Each row was made from one walk, in order. Every step used is in the known rows, and no mark comes twice. Write each row's walk.
(in the rows, 128 means zero)
Known rows
zipo-teke-rifude-zatol: [ 96 153 151 137 128 119 197 153 109 122 110 134 131  97 113 117 106  95
 157 157 116 130  54 103 115 123 119 117 135 172 142 186  71 170]
gezal-nikif-ruvesi-zatol-teke-rifude: [103 182 208 103 153 118 108 115 124 139 134 113 114  92 137 110 120 101
 198 157 139  75  80  87  93 125 127 125 106 143 150 150  66 140]
nikif-rifude: [117 177 135 124 133 110 191 157 144 162 138 117 140 117 124 107 129 125
 146 170 157 110 105 134 101 111 138 145 136 127 152 167 103 168]
gezal-nikif-ruvesi: [ 90 168 169  97 118  99 122 125 111 126 144 119 123  98 140 174 126  82
 160 119 124 119 104 114  69  75 121 137 118 128  96 172  83 136]
veka-gezal-teke-poza: [ 99 170 129  86 169 102 144 142 113  93 125 131 117 106 131 166  73  96
 159 138 124 140 136  91 129 126 172  89 148 141 149 172 129 121]
nikif-teke: [112 184 153 137 150  89 114 154 113 139 142 107 143 124 143 136 123 132
 191 122 154 140 121 101 109 107 119 139 158 153 141 173 103 181]
teke-poza: [ 96 140 133 110 138  96 148 133 130  93 134 118 113 128 120 154  95 114
 136 160 126 112 132 102 122 123 182 112 144 143 140 180  91 131]
rifude-zatol: [110 134 126 136 109 134 197 143 108 110 129 132 133 119 143 120 120  99
 139 127  97 132  75 107 133  93 143 124 148 162 122 183  80 168]
ruvesi-teke: [ 86 173 136 128 125  93 117 126  80 119 145 140 137  95 119 125  97 124
 191 152 122 129 115  98 102 112 123 144 127 148 133 147 112 123]
zatol-teke: [128 179 180 128 133 108 109 111 134 135 149  98 119 115 102  58 141 139
 189 108 117  99  83  77 127 118 148 113 143 134 120 143 111 163]
rifude-nikif-zatol-teke-gezal: [141 150 170 153 136 101 124 139  84 102 191  85  86 106  97 124 132 129
 155 152 118 114  98  84  99 128 137 130 131 131 110 184 116 167]
rifude-nikif-ruvesi-zatol-teke: [115 172 199 130 147 122 116 114 102 144 167  94 105 117 115  90 150  98
 185 108  95  80  84  86 102 103 153 130 100 144 118 154  47 165]
veka-gezal: [ 99 159 126 121 143 112 108 133  91 129 128 125 106 104 137 153  78  91
 119 131 125 128 119 125 122 125 134  85 144 136 133 151 158 157]
veka-gezal-teke: [108 185 127  87 175 115 131 141  92 121 118 128 122  89 152 148  83  94
 163 101 116 150 118 103 132 105 114  95 146 129 142 140 176 133]
zipo-teke-gezal: [109 150 135 151 141  99 133 153  74 103 157 103  87 116  70 157  87 136
 128 144 122 148 113 117 111 126 118 134 140 141 114 159 140 156]
nikif-rifude-zatol-teke: [137 190 172 132 121 127 172 132 134 144 155 123 136 115 102  40 152 128
 197 130 118 116  54  81 128 114 159 119 146 153 129 169  68 185]
rifude-zatol-teke: [131 172 173 134 122 125 146 119 124 125 150 117 129 118 108  51 143 126
 194 108 100 115  56  72 137 110 156 112 148 158 119 164  80 177]
nikif-teke-rifude-zatol: [109 162 156 136 132 116 180 162 115 124 126 135 145 106 148 126 116  93
 180 160 134 135  71  97 112 122 121 125 145 176 148 196  68 177]
ruvesi-nikif-rifude: [126 176 136 112 137 122 186 159 141 154 126 106 143 102 124 139 135 133
 165 180 149 100 102 116  99 103 127 159 113 112 168 171  83 178]
gezal-nikif-teke-rifude: [107 188 183 105 156  92 111 147 129 121 120 117 139  98 153 158 112 124
 203 173 185 117  98  96  92 128 102 132 145 146 159 170 101 157]
poza-teke-rifude-zatol: [ 97 160 155 139 120 135 181 143 111 129 117 150 133 122 136 114 106  97
 175 168 122 112  57 103 123 130 136 132 133 176 131 190  80 164]
ruvesi-nikif: [116 144 141 110 132 127 135 131 115 114 112  93 134  95 136 176 123 130
 162 143 111  96 104  92 117  93 111 143 107 114 157 161 101 162]
ruvesi-nikif-zatol: [111 134 140 112 131 116 156 136  97 118 109  92 130  67 142 165 126 126
 150 146  96  75  88  96  83  85  97 137 104 137 161 199  62 165]
zipo-veka-gezal: [108 163 140 133 147 117 126 136  89 136 135 127  97 111 119 152  68 105
  98 125 112 138  98 123 109 138 116  87 154 130 125 130 146 160]
poza-teke-rifude-nikif-ruvesi-zatol: [ 78 150 178 137 153 133 138 135  79 145 149 114 104 129 145 169 120  61
 151 145 103  71 105 125  83 105 135 158  70 153 122 172  31 148]
zatol-teke-nikif: [103 171 162 137 140 103 127 109 125 117 148  74 137 104  99 103 140 158
 155 182 139  87 109  51 112 127 161 141 125 131 144 134 109 186]
poza-teke-gezal-nikif-ruvesi-zatol: [ 90 151 156 105 141 147 114 120  68 121 148 138  96 133 154 188 102  88
 152 123  99  94 115 125  95  75 143 167  95 151 127 155  40 132]
gezal-nikif: [122 152 146  81 127 125 124 111 119  87 121 133 128 113 152 180 124 144
 153 128 136 118  95 105 120  71 128 136 159 118 122 147 111 136]
rifude-nikif-ruvesi-zatol: [ 89 130 165 134 149 128 151 135  78 135 153 100 104 122 150 172 131  60
 131 127  89  79 117 126  83  84 137 150  79 142 121 170  32 149]
rifude-nikif-teke-poza: [109 162 159 134 155  74 144 158 122  98 153 105 125 133 119 173 125 112
 176 166 155 129 136  83 104 130 171 121 148 152 131 209  70 166]
veka-gezal-nikif-zatol: [111 147 139  90 131 117 132 122  87 102 113 130 120  74 155 177 109 121
 139 137 119 101  86 109  85  78 111 116 143 141 138 190  85 153]
veka-gezal-nikif-rifude-zatol-teke: [144 197 170 117 125 135 155 127 124 135 152 138 134 108 111  64 144 127
 202 131 127 124  53  80 126 109 159 113 153 150 128 167  74 186]

Write each row's walk
[ 90 176 172 108 120 107 109 126  93 121 160 128 104 113 125 184 114  89
 171 132 132 124 105 114  73  88 128 151 118 136  85 178 101 136] : poza-teke-gezal-nikif-ruvesi
[124 198 154 103 148 100  87 142 100 112 137 133 140 112 154 180 110 135
 200 122 168 155 116  96 110  94 115 126 172 150 142 171 110 177] : veka-gezal-nikif-teke
[126 184 158  98 133 117 155 129 130  95 145 145 123 118 104 114 111 120
 185 160 136 126  92  72 128 125 203  99 155 157 137 189  58 157] : veka-gezal-nikif-rifude-zatol-teke-poza
[ 92 132 132 131 133 101 167 128  96 118 124  84 134  76 130 149 127 133
 117 180 115  77 103  86  77 102 125 143 118 145 155 184  75 174] : teke-nikif-zatol
[115 161 168 106 140 100 134 119 129  98 136 106 118 100 101 119 119 131
 184 154 115  89 101  63 109 123 181 106 128 149 151 194  52 148] : ruvesi-nikif-zatol-teke-poza
[ 97 158 154 153 127  79 121 152  53 108 200 114  93 103 102 174 102  91
 163 174 126 146 132 104  74 125 127 154 114 136  98 178 127 134] : rifude-nikif-ruvesi-teke-gezal
[ 82 175 172 131 152  91 143 146 120 143 101 105 116  91  94 127  96 113
 161 166 148 102  82 114  93 148  97 117 122 147 147 158 112 148] : zipo-teke-rifude
[105 159 184 118 150 104 136 124 120 105 162 108 106 127 103 130 126  96
 174 146 110  90 117  77 110 123 197 112 114 151 127 181  35 145] : rifude-nikif-ruvesi-zatol-teke-poza
[108 179 198 122 145  99 126 128 132 143 124 100 121  78 124  82 122 116
 188 166 142  73  69  83  87 146 114 110 118 144 153 169  93 153] : nikif-zatol-teke-rifude
[134 177 186 104 130 116 111 105 119 119 141 109 123  89 115  84 151 152
 198 114 116  87  61  68 102  94 133 117 143 140 127 167  72 161] : gezal-nikif-zatol-teke
[ 88 151 187 151 131  79 154 150 102 147 168  80 112 107 116 160 148  47
 141 138 116 102 111 114  59 102 123 134  97 127  77 198  89 164] : rifude-nikif-ruvesi
[108 130 174 142 141  90 176 149  99 125 132  83 118  76 132 155 144  94
 134 181 124  71  81 104  63 117 102 127 112 139 129 219  72 167] : teke-rifude-nikif-zatol
[110 182 200 122 147  99 115 122 140 143 129 100 120  94 120  79 122 118
 189 167 150  84  78  86 103 151 124 109 125 137 146 151 113 152] : zatol-teke-rifude
[107 198 123 112 159 109 193 157 127 149 134 106 148  96 124 134 118 129
 146 202 168 120 123 102  97 121 145 145 129 123 170 153 120 182] : veka-gezal-teke-nikif-rifude
[ 66 183 154 117 151  88 140 134  95 143 147  89 127  78 126 165 110  64
 147 150 125 119 127  91  69 106 128 130  99 135 121 162 115 158] : veka-gezal-teke-nikif-ruvesi
[ 85 167 200 138 148  76 157 155 105 149 158  81 113  89 125 163 143  39
 166 153 127 104 104 108  54 118 108 130  90 130  95 197  96 153] : gezal-teke-rifude-nikif-ruvesi
[ 85 184 177 131 143 113 121 130 126 151 109 130 122 122 125 118  93 117
 186 184 158  80  84 111 107 158 119 135 119 153 138 161 127 144] : poza-teke-rifude
[122 154 210 155 150  91 149 143 125 128 156  72 115 107 107 127 161  97
 166 181 146  82  81  83  92 147 123 120 116 121 111 182 103 175] : zatol-teke-rifude-nikif
[124 163 145  86 135 133 112 115  98  96 124 149 113 108 142 194  94 135
 129 129 130 136  89 112 112  93 116 112 171 118 122 133 127 145] : zipo-veka-gezal-nikif
[ 68 186 181 124 139  80 118 139  98 145 137 127 129  71 126 134  93  76
 196 189 149 106 101 102  64 142 104 133  97 146 143 165 100 121] : nikif-ruvesi-teke-rifude
[133 165 197 142 133  98 137 124 113 133 157  81 117  94 100  74 166 129
 186 126 109  76  67  68  95 114 135 115 129 137 112 185  75 181] : rifude-nikif-zatol-teke
[115 157 120 137 117 130 236 155 123 131 136 126 152 111 128 116 135 113
 138 190 131 124  79 101 113 103 156 148 139 158 149 187  58 196] : teke-nikif-rifude-zatol
[143 166 154 145 125 120 151 146  99 112 188 113  98 121 100  97 123 132
 165 153 125 139  91  90 121 126 154 134 146 142 119 175 112 171] : nikif-rifude-zatol-teke-gezal
[101 139 173 143 143  85 168 149  85 125 136  95 124  67 127 152 137  96
 155 188 124  77  80  97  56 118  99 134 105 144 132 215  69 160] : ruvesi-teke-rifude-nikif-zatol
[107 167 146 110 151  88 129 148 124  96 134 110 135 121 126 180 105 128
 191 162 146 128 135  77 114 118 165 127 139 153 161 195  66 160] : ruvesi-nikif-teke-poza
[105 142 147 129 122 126 194 150 118 114 119 133 136 102 145 122 111  86
 151 163 117 122  66 105 119 121 130 122 137 166 141 188  78 163] : teke-rifude-zatol
[104 153 195 160 147 102 154 148 110 133 144  93 115 128 113 152 143  96
 167 194 150  77  87 100  98 152 121 137 112 133 102 189 116 170] : poza-teke-rifude-nikif
[ 69 170 148 115 130  78 130 134  99 102 153 138 121 101 107 156  86  92
 183 169 125 127 138  91  85 125 174 124 120 158 129 185  70 111] : nikif-ruvesi-teke-poza
[100 142 178 150 140  97 166 146  96 131 131  95 117  88 125 148 140 100
 152 181 126  67  75 100  68 125 106 135 109 148 120 218  74 169] : poza-teke-rifude-nikif-zatol
[107 162 144 115 146 128 190 154 104 115 115 142 134  90 156 132  95  74
 164 150 116 137  70 100 126 118 122 103 139 164 147 180 105 155] : veka-gezal-teke-rifude-zatol
[110 140 170 131 155  93 181 152  97 123 131  86 123  71 140 156 141  90
 150 169 117  78  79  98  67 113  95 124 113 137 131 216  81 161] : gezal-teke-rifude-nikif-zatol
[132 144 140  93 125 124 115 124  97  67 149 130 105 117 143 202 110 145
 146 148 141 137 111 104 117  80 131 143 158 115 118 155 130 134] : teke-gezal-nikif
[ 88 176 164  94 126 102 107 124  96 128 142 125 112  90 141 182 111  68
 154 119 128 128 109 118  71  84 124 118 121 131  98 172 101 139] : veka-gezal-nikif-ruvesi
[116 172 162 125 134 127 174 154 105 114 125 149 137 105 146 149 106  99
 171 158 134 149  59  93 110 122 115 117 159 169 143 183  68 178] : zipo-veka-gezal-nikif-teke-rifude-zatol
[117 164 169  93 139 101 131 116 132  88 139 121 118 107 104 121 119 137
 182 149 123  99  98  69 110 115 184 107 146 151 136 189  55 138] : gezal-nikif-zatol-teke-poza
[104 169 120 138 115 123 230 154 107 128 142 140 158 103 125 114 129 117
 157 196 132 132  81  96 107 105 155 155 135 164 149 185  54 188] : ruvesi-teke-nikif-rifude-zatol
[107 164 155 142 134 115 156 110 119 110 149  88 144 104 103  98 145 147
 158 180 127  96  88  48 119 120 166 139 131 146 142 150  88 195] : rifude-zatol-teke-nikif
